Each row was made from one walk, in order. Every step used is in the known rows, and no mark comes twice. Write each row's walk.
Known rows:
J > D > Q > P > W: [  9   3  52 -16 -19  23  29   6  -4   4   3  -1  -7   7   1  12  16  20
 -17   0  20  14  -8   5  -7  19  24  16  11  18  13  12   6  15   6 -19
 -28   5  -5   7  28  30 -22 -14   5 -21  43  20  -5   8  -4]
N > T > P > Q > L: [  0  -3   7   2  -8  14  33   6  15   7  -2 -16  12   9 -25 -10 -12  -3
 -14   9  14   3 -13 -17   2   3   7  -7  16   3  -5   3   6 -13   9 -25
   9   4   8  -2   9  20  28 -19 -10 -14  49  48  12  29   0]
N > T: [ -1 -11   5  -2   9 -10  13  -6   4   7   4 -11   2   7  -3  -8 -11  -6
   0  20 -10   8 -10  -2   8  -2  -2  11   8   1   0  10  -9 -11   7 -15
   1  10   7 -11  12   1   6   0 -18  -1   2   7  11   7  12]
C > N > T > P: [ -1 -10  12   7  11   1  40  -6 -23   4   7 -16   7   6  -6   9   0   4
  12   4   9  -2 -12  -3  -2  -1 -17  23  30  -1 -15  12 -18 -18   3 -36
  -9  14  11   6  33   6  26  11  -1 -23  14  19  -3  -1  -6]
R > D: [-17 -12  10  16   4   6 -15   2   5   4   5 -10 -14  -9   5   1   4 -11
  -6  -1  -4 -16   0 -16   2  -7  -8  -1  15  -4   2   3  -7 -10  -4  -4
  -1  -2  -2 -14   2  -4   8  22   5  -6   7  19  -2  -8 -14]
J > D: [  6   4   2  -5  -4 -10  10  -5  -5  -8   0   6   2   5   5   8   4  -6
   2  10   5   8  10  12  -7   5  11   7  -7   6   3   7  13   4  -2   2
  -9   0   0  22   8  21  -8 -13  10   5   3   0  -9   0   0]
D > J: [ 16   1 -13  -8   5  15  -7  -1 -15   0  14  -6  -1   4   8  -5 -19   3
  -2  -5   2  12   5  10  10   2  -7  -6   8   5   6  -9   5  -1   6   4
   0 -16   0  -2  16  -9  16  -8   2   3  -4   0  10  -6  11]
T > N: [ -8   9   5  -9   2   1   0  13  -9  -6   0 -14   3  14  -2   2   6  -9
   5  -5   3   3  -3 -15  -6 -11  -8  -6   6  -2   0   7   2 -17   8  -1
  -4 -16   3  -3 -17  -3  -1  -6  15  -7  11   8   4  -3  -5]
Q > P: [ -6  -1  21   6  -8  20   1  -6  -8   2 -12   0   0  -2   6   7   0  11
  -6 -11  10  13  -8   4  -3   9 -14 -10   5   0   1  10   4   7  -7   4
 -13  14   1  -5   4   1  -9  -4  -7  -9  15   1  -1   2  -3]
Q > L > R: [ -4  -2  -4  10 -10 -13  -3  -2  10 -10  10   6   0  -2   2   4   7   6
 -17 -10  -4  -6  10   1  -9   2  -3 -15   1  15 -14  -6   6 -12   0  28
   3  -9  -7  -2 -11  18   7 -35 -19 -12   9   8  26  27  -2]
Q > L > R > D: [-20 -18  11  29  -8  -2 -12  -5  18  -5  12  -3 -13 -13   1   7   6  -7
 -21  -7  -2 -18  13 -16  -4  -4  -8 -16  10  11 -16   0   0 -26  -6  25
   2 -12  -5 -10 -11  16  16 -12 -15 -21  10  16  24  15 -18]
Q > L: [ -4  -5   0   2  -8  -7  -4  -3   9   8 -12  -3   9   1   5   7  -7   0
 -16   1  -7   9   9  -3   2   0   7 -13  -3  -2  -4   0  15 -10   1   3
   4  -8   2  -3 -19  23  16 -17   2  -1  17  10  13  23   4]
L > R > D: [-13  -7   6  26   5   5  -8   8   5 -16  22  -7 -21 -11   3  -1  14  -3
  -5 -11   4 -26   6 -14  -9  -7 -15  -8  11   8  -8  -2 -10 -15 -10  25
   2  -3  -2  -9   5   1  -1   9 -14 -15   0  13  11   2 -16]
T > P: [  3   9   7   3  -1  14   0  -6   1   3  -2  -7  13  10 -17  12   7  11
   5  -4  19  -7  -6 -10 -14   7  -5   6  11   4  -1   3  -1   5   0  -3
  -1   4  10   8  -1  -3  15   2   9  -6   7  16 -19  -2 -10]
C > N > T > P > Q: [  6  -3  10  11  11  15  57  16 -23  -2  10 -17   1   6 -15 -10  -3   9
  16  10  14 -13 -17  -7  -4   3  -1  19  32  -1 -16   1 -18  -6   8 -40
  -3   8   0   7  32   9  14  13  -4 -21  32  38  -3   6  -7]
J > D > Q > L > R: [  7   1  22 -11 -19  -9  23 -10  21 -12  16  18  -9   0  10  29  15   7
 -21 -10  14  -2  21  -6 -22  11  15   3   0  26 -10   3  15   0   5  23
 -13 -12 -10  14   2  58   3 -46   0 -20  27   9  19  28  -9]
L > R > D > Q: [ -3 -14  30  11  -1   5   2  -1  17  -3  30   0 -30 -18  11  23  19   7
  -4 -25   6 -30   4 -18  -5   0 -11   8  18  14  -4  -1 -16  -2   2  18
  -7  -1 -18 -15  13  18   5   4 -12 -27  13  18  13   8 -23]
U > W: [  9   2  -3 -16 -10   0   8 -30  -9   4   6 -12  -1   3   4  26   5   2
   1 -23  -1   6   9  -2  -3   9  -1   3   3  -7   1  -5  -4  -5  -5   8
   4   2 -12   3   0   3   1   4   7  -4  -1   5  -5   2  -1]
N > T > P: [ -1  -4   7  -2   2  -1  11 -16  -1   6   2 -21  10  18 -17   6  -1   1
   9   9  12   7 -13 -14  -3   5 -13  12  16   0   0  12  -8  -8   3 -21
   0  19  18  -3  15   6  23  -2  -2  -9   9  22  -4   4   1]
J > D > Q: [ 10   6  24 -27  -8  -5  23  -8  12  -3   9   6  -7   5  11  26   9   4
   2  -1   7   1  12   2 -13  11  15  19   2  14   6   7   9  16   9   0
 -20   1 -14  15   9  41  -8 -15  17  -9  18   4  -7  -2  -4]
R > L: [ -7  -8 -10 -18   5   2  -3  -7  -1  12   3  -3  -6  -5   2   0  -2   0
   8   1  -2  15  22  13 -12   1  -5  -2  -3   1  -3  -4   4   3  -4  -1
  -4   0   4  -2  12   8   6  -7  -9  10  18   9  11   9   3]
T > P > Q > L > R > D > J: [  7  -8   1  30  -6  42   3  11  11 -11  26 -16  -9  -9 -15  -5  -7  10
 -16 -14  27 -26   5 -12  -2   2  -7 -24  28  18 -12 -18  11 -16   7  17
  11 -26  -7  -7  11   8  33 -13  -5 -22  33  50  26  18 -17]
C > N > T: [ -1 -14  -3   5  14 -12  32   2 -30   3   8  -7  -1   2   8  -7  -7  -6
   3  10 -13  -2  -5   8   6  -7 -13  19  16  -5 -11   3 -16 -17   5 -33
  -6   2   2   2  31  12  11   6  -9 -12  10   2  14   0   6]
P > T: [ 10  -3  10  18  12   3   6   4   3  -9   8 -17  -5   2 -10  -5   0   2
  -5   0   2 -11 -11   9   6   8  17   4  -5  -5   1 -12   4 -17   6  -3
  11  -2  -7  19  22  -8  -4   0 -11   0   8   6  -5  -8   6]
J > D > Q > P > R: [  2   9  54  -5 -16  17  34  -9   8  -4   5   2 -20  18  22  28  20  18
 -28 -15  13  17 -18   8 -14  26  19  13  -4   8  10  25  24  20   6  -9
 -37  13  -5  20  19  34 -13 -21  17 -11  45  -1 -15 -10 -19]
N > T > P > R: [ -4   5   5   9   6   8  14  -8   7   3  11 -24  -1  34  -9  -3  10   5
  -8   1   3   3 -22  -8  -2   8  -1   6   6   1   3  22   6 -14  11 -29
  -3   9  20  10  17   6  19  -8   4   2  24  22  -8 -12  -8]
Q > D > J: [  9  -4  14  -2  -7   2 -23  -1 -12   9  12 -18  -2  -1   1   3 -30  -3
   3   5   7  11   2   9  -3   5 -11   2  14   1  -1   0  21   3  20   8
 -10 -16   1 -16  26  -5  24   6   4   8  -8   2  21  -7   8]

Which walk is each row?
[ -7  -7  11  34 -14  28   6  11  20 -15  15  -5  -9  -6 -17   0  15   4
 -15 -11  22 -35   7 -23 -17   1   2 -18  20  12 -14  -9   4 -15  -4  19
   7  -9  -4  -3  -3  19  24  -4 -14 -27  38  54   8  26 -22]
T > P > Q > L > R > D
[  6 -10  16  -9 -15  -3  17  -9  26   0  21  13  -3  -8   7  21   7  14
 -17 -21   5 -11  12  -6  -5   8   5   0   5  23 -15  -8   3  -4   8  23
  -1  -9 -16  -8  -1  39  14 -32 -17 -24  19   8  29  34 -13]
D > Q > L > R
[ -5   6  21   9   9   3   1  20  -7 -18   4 -34  -5  19 -16   1   6  -8
  -1 -14  10 -11 -13  -3  -2  -3   9 -13   1  -2  -2  -2   3 -33  10  -5
   2 -20  -8  14   3  -8   0 -11  -1  -9  14  17  -5 -11  -3]
P > T > N
[  6   0   3  14 -18   9  22  23  12 -13  10  10  -7  -6 -11 -16  -3   3
 -20  -5   7 -17   6  -2  -2   0  18 -19  -2  15 -13 -18  11  -5   2  20
  10 -10 -16   1  -6  14  -4 -30 -27  -9  30  22  29  37  -5]
P > Q > L > R
[ -3  -5  48  -9 -12  22  16  -8  10   9   0   2  -9  -6  14  28   5  23
 -11 -25  13  18 -14  -5  -2  16  -7   9  16   4   6   8  -8  22   0  -5
 -20  21  -6 -17   1  12   5  -5   1 -26  24   5   0   1 -11]
D > Q > P
[-14 -17  18  36  22  12  32  -6 -16  -1  16 -31 -22  15   2   8  20  -6
  -8  -9  -5 -25 -18  -6  -3  -6 -14  23  29 -10  -7  25  -9 -29   8 -47
 -16   8  18   8  32   4  31  25  14 -22  32  34  -9 -24 -26]
C > N > T > P > R > D
[ -7 -15   9  32  -8  15  11  18  17 -11  16   0 -20 -22  -3 -13  -1  -1
 -17  -5   4 -36   7 -17   0  -4   8 -19  14  13 -11 -15   3 -15   0  18
   9 -15 -12  -5  -1  13   4  -6 -24 -19  36  43  31  33 -20]
P > Q > L > R > D
[-17 -17  54  13 -12  23   5  -5   7   9   3  -7 -21 -13  21  30   6  10
 -14 -18  11   0  -9 -18  -2   6 -12   9  25   6   4  12 -10   9  -3   0
 -22  18  -6 -28   6  18   8  16   5 -33  29  18  -5   1 -23]
R > D > Q > P
[-19 -21  45  13  -4  12  15 -23  31  15  12 -32 -19  18   7  23  10  -5
 -31 -17  -4  -7 -21 -28   2   8   5   8  24   2  -1  24   4 -22  22 -31
  -8   3   4  -9  10  34  50  -3  15 -24  59  43   7  -1 -24]
N > T > P > R > D > Q > L
[  2  -1   3  -3   5  14  16   7 -12   9   4 -18  14  20 -28 -18   5   8
   4  20  13   3 -18 -11   0   2   8  13  16   7   3   7 -13 -14  10 -34
   3   2  22   1  26   2  12   7  -8 -10  16  37   1   8   5]
N > T > P > W
[  7   5  27  13 -17  20   2  14   1   2  -1 -16  -1   7 -29   0 -12   7
  12  12  20 -11 -15 -11 -24  15   4   7  17   2  -9   0  14  10  14 -12
 -11   3   4  -9  22   8  11  22   3 -10  21  42  -4   8 -23]
T > P > Q > D
[ 22   0  12  -1  -4  21  -2  20  -9   5  15 -14 -10  -9  -6 -18 -39  -3
   1  16  10  -1  -3   8   3   9   6  -4  19   3   0 -14  21   9  29  -1
  -7 -18  -9 -14  30  -9   9  15  -3   9  12  26  27   3   2]
P > Q > D > J
[-10 -17  17  35  -9  15  25   8  21  -5  21 -18  -8  -3 -23  -6  -2  -1
 -17  13  14 -31  -9 -31  -8   2  -8 -13  29  11 -15  -4  -7 -26   2  -3
   8  -1   3 -11  12  12  29  -9 -26 -28  45  61  26  33 -13]
N > T > P > Q > L > R > D
[  8   6  -1  18 -16  24  25  14  13 -10  11   5   7   1 -21  -4   6  15
 -12  -6  23 -21   1  -9 -19   6  10 -12  12  18 -16 -13  12  -6   3  14
   5  -9  -4  12  -3  14  15 -29 -18 -20  28  43  15  29 -17]
T > P > Q > L > R
[-11  -9  40 -22  -1  22  19 -17  16  17  15  -9 -28   9  25  17   8  21
 -20 -29   5  30  -7  13 -12  18  -3   5   5  11   6  10  12  22  12 -17
 -26  10  -8  -9  23  25   9 -16  -6  -7  57  12   7   0 -13]
D > Q > P > R > L
[  5 -11  16  13   2  12  55   8  -9   5  -1 -15   8   2 -12  -2 -10   5
  -5   9   9 -10  -8  -4   1   3   5   9  26  -4 -17   0  -7 -16  11 -36
   0   0   6   5  17  24  26  -1  -5 -27  51  45  13  27  -6]
C > N > T > P > Q > L
[ -8   4  42  13   4  21  -2  19 -12 -17  -5 -34  -5  17  -6  11   7   3
  -2 -21  18   4 -25   1  -3   5  -6 -11  12  -2   2  10   7 -28   4  -6
  -7  -6  -4   7   6 -10  -7 -23  -4 -21  27  16  -4  -9  -3]
Q > P > T > N
[ -1   4  65   0  -1  23  14  14  -3  -7   4 -31 -13  17   3  27  12  10
  -7 -28  18   6 -26  -4   0  13  -1   5  19   4   0   9   4 -13  15 -11
 -15  -6 -13   0  12   7  -2 -23   3 -28  46  23  -2  -7  -9]
D > Q > P > T > N
[  7   1  21   5 -14   4   4  15   2  -1   4  -2 -12  -3 -15 -11 -16  -7
   4  18   5 -11  -7  -5 -11   9  14   2   9  -3  -2  -6  15  12  18  -8
 -16  -2 -11  -8  18   8  -1  20 -11   1  19  24  18   8 -10]
P > Q > D
[-15 -14  55  18 -12  26   7  -5  14  -1  20  -5 -30 -16  13  28  13  20
 -17 -28  11 -12  -3 -23 -13   9 -22   2  28  15  -8   7 -16   7  -5  20
 -24   7 -14 -27  12  19   2  -2 -18 -39  22  16  11   4 -25]
L > R > D > Q > P
[-18 -13  72  11   0  26  -1  17   7  -8   8 -36 -26   1   5  31  13   2
 -13 -33  19  -9 -24 -18  -6   4 -11   2  29  -3   0   9  -8 -18  11 -14
 -17  -7 -16 -12  15  12   8  -1   5 -41  48  34  -3 -14 -23]
R > D > Q > P > T > N
[  3  -9  34  12  -2   8  37  15 -25   1   8 -25   2   9 -20   2 -17  -1
  22  16  12 -15 -20  -8 -14   8  -8  21  38  -2 -18  10  -2  -3  19 -42
 -18  10   1  -4  47  17  20  26  -6 -21  32  42  12   7 -12]
C > N > T > P > Q > D
[  5 -14  -2  25  -5  28   5  17   2  -8  27  -3 -16 -15   1 -20 -17  -3
 -18 -11  10 -23  12  -3  10  -5   1 -25  15  13  -6 -26   8 -17  11  23
  10 -32 -16  -9   7   4  16 -15 -23 -12  24  37  39  24  -8]
P > Q > L > R > D > J
